Each row comes from the steps of one path. Every step used is in the known rows, and no mark comes twice. Write the path behind each row, first mark first.
Known rows:
govo-mozo-tamu: [-16  -6 -36 -32 -40   9 -25  10 -50  26  55   6 -29  24 -10  30  51   6
  14 -12   7]
fuzu-tamu-zeti-govo: [ 73   2  54 -46 -14 -30  22  -7   1 -13 -13  52  15 -65  30 -10 -68 -24
   7  22 -16]
somi-zeti-mozo: [-27   9 -50   1  96  35  67  70  29 -13 -79 -18  36  77   9  -6 -66  10
   3 -52  -9]
zeti-mozo-tamu-govo: [ -8  50 -21  45  30  58 -15  41 -12  18 -15 -18  44  -1  12   0  -5  58
 -21  -7  17]
mozo-tamu-govo-fuzu-zeti: [-18 -32   8   1 -51 -16 -37  35 -17  10  37 -17  34 -50   0   7  51   2
 -21  30  -3]
zotu-govo-mozo-tamu-zeti: [-17 -39 -39 -11 -66 -17   3 -51  -2   5  -4   1 -39  60 -33   1  38  22
  21 -32  19]
govo-mozo: [ -1   5 -42  -8  27   3   0   5 -38   2  28  11 -47  45 -21  18  -4  -4
  26 -10   7]
fuzu-govo: [ 10  41 -15  -4  38 -26  36  30 -18   4   9  47  10 -10   5   8 -21 -27
 -10  18  12]
mozo-tamu-govo-zeti: [-16 -22 -23  -5 -50  -6 -43  19 -16  11  26   0  -3 -13   8  21  56   3
 -23  18   0]
zotu-govo: [ -9 -33 -57  -9 -42 -37  48 -22  23  -9 -33   1   0  97 -54 -12  -6  22
  -3 -46  42]
zotu-govo-zeti-mozo-tamu: [-19 -52 -13  45 -63  11  13 -58  26 -10 -47 -22 -33  53 -36  -9  16  22
   0 -40  49]
tamu-zeti: [ 20  29  37  -5  48 -25   9 -38   3 -21 -30  24 -24  36   4  -7 -37 -20
   0 -16 -52]
somi-mozo-tamu-zeti: [-34  22 -14 -36  -7  -4   4 -33  34   8  78 -21  23  62  10 -34 -47  12
  -3 -23 -40]
zotu-govo-fuzu-zeti: [-13 -84  22  32 -57 -39  38 -40  31 -25 -24 -32   0  22 -60 -28   0  -4
   6 -18  35]
tamu-zeti-govo: [ 13  57  41 -63  50   6   7 -27   2  -3 -51  23  -3  -2  12 -32 -40 -24
  -3   8 -36]
zotu-govo-zeti: [-13 -67 -26  23 -55 -28  28 -62  27 -22 -41  -8 -51  72 -50  -8   4  -3
   4 -36  43]
fuzu-tamu-govo-zeti-mozo: [ 65 -30  10  58   9 -14  -6  18   4 -30  -1  28  -8 -74  24  10 -69  -4
  11  44  11]
somi-zeti-mozo-tamu-govo: [-36   7 -60  -2  69  39  35  81  21  -2 -64 -22  49  48  24   1 -31  20
  -1 -35 -14]
fuzu-zeti-govo-mozo-tamu: [ 13 -36  82 -71 -17  10  -2  -1 -23  20  27  34 -10 -29  22 -51  -7 -27
   6   6   7]
fuzu-mozo-tamu: [ 37  19   4 -40 -17  -8  -8  12   0  32  20  22   0   4  13  38 100  20
   9 -26  15]

Which path is each row?
[ 23 -45  25  31 -42 -38  21  17  -2 -27  13 -31  36 -78 -39  21 -20 -26
   0  29  17] | govo-fuzu-tamu
[-40   2 -48 -11  -1   4 -14 -12  33   4  83 -32  11  44   9 -30 -40  13
  -3   3 -14] | somi-mozo-tamu-govo-zeti
[ 13  13 -24  55  79 -10 -23  33  11 -22 -14 -28   5 -54 -15  16  10   0
  13  53   2] | tamu-govo-fuzu-mozo
[ 18  60  52  43  86  28   8 -36   7 -19 -54   5 -12  22  13 -18 -60   9
   3 -18 -43] | tamu-zeti-mozo
[ -3  30 -20 -12   3  -5   2  22 -47  21  46  43 -19 -37  13  30  29 -21
  10  27  11] | fuzu-govo-mozo-tamu
[-11 -16  31  55 -19  45 -18 -27  -3  -1 -20 -20 -37   1  -2   8  14   0
 -10 -15  20] | govo-zeti-mozo-tamu
[ -1  24  27  49  16  21   4  -5 -14   3  -5  24 -25 -54  20  12   4 -27
  -7  27  20] | fuzu-govo-zeti-mozo-tamu
[-11   6 -40  53  62 -15 -18  40   1 -28 -11 -34  18 -37 -28   5 -19  -6
  -4  54   0] | tamu-govo-fuzu
[  1  10 -22  84  85  27 -30   8   6 -27 -35  -9 -37 -12   6  -4 -39   5
   1  36   6] | tamu-govo-zeti-mozo
[-36   1 -48 -16  49  37  49  72  19   4 -62 -20  49  64  17   2 -25  17
  -6 -52 -10] | somi-zeti-mozo-tamu
[ 15  49  66 -37  53  10  -3 -38  12  -5 -54  -6  -4 -54   6 -21  -7 -30
  11  26 -32] | tamu-zeti-govo-fuzu-mozo
[ -9  26  28 -86 -58   2 -18  -6 -18  32   2  14  28 -12  17  -5  46  -2
 -24  -5 -24] | mozo-tamu-zeti-govo
[ 29 -20  66  65  -7 -14  12 -10   5 -36 -13 -37  27 -98 -18   9 -37 -21
  10  36  -9] | govo-fuzu-tamu-zeti-mozo
[ -9   3  -6 -24 -22   7 -33 -18 -45  16  41  11 -47  10   4  23  45  -3
  22  -7 -23] | govo-mozo-tamu-zeti
[-22 -46 -62 -16 -77 -15  10 -32  -6  12   5  -3 -27  69 -42   6  42  29
  19 -37  41] | zotu-govo-mozo-tamu
[-13   2 -44 -26 -38 -13 -30  46 -21  20  33   8  34   4   4  18  48  21
 -28   9   1] | mozo-tamu-govo
[ 41  40  38 -60   1   6 -17 -12   5  31  -6  27  -6 -26  31  21  88  10
  15 -11 -10] | fuzu-mozo-tamu-zeti-govo
[-26 -11 -30  -4 -49 -12 -35  42 -19  14  30 -25  42 -37 -12  22  60   9
 -25  28   2] | mozo-tamu-govo-fuzu
[-18  16  37 -67 -62   6 -22  -9 -14  25   0  -9  32 -39   7  -1  55 -10
 -21   8 -23] | mozo-tamu-zeti-govo-fuzu
[  7   9  14  26  24 -17  16  -9 -11  -9   0  38 -43 -32   7  14  -9 -52
  -2  30  13] | fuzu-govo-zeti
[ 20 -27  90  39  19  23  -8  10  -5   1  11  15  11 -19  32 -41 -27  14
  -9  -7  -1] | fuzu-zeti-mozo-tamu-govo
[ 77 -17  50  -5 -17 -51  21 -13   2 -27   3  50   1 -41  22   9 -65 -21
   9   7 -27] | fuzu-tamu-zeti
[ 36   7   3  -6   5  -1 -37   4   6  19  12  17 -26 -26  26  38  96  12
  15   5   9] | fuzu-mozo-tamu-govo-zeti
[ -2  -8  27  73  29  42  -3 -32   4 -18 -38 -17 -50  16 -11   1 -26  -7
  -1 -13  21] | govo-zeti-mozo
[-35  35 -13 -66  -4  12   4 -28  33  18  66 -21  32  46  18 -46 -46  10
  -3 -12 -32] | somi-mozo-tamu-zeti-govo
[-48  11 -51  -9   2   3  -7   5  31   6  87 -50  43  27  -2 -28 -35  19
  -5  10 -14] | somi-mozo-tamu-govo-fuzu
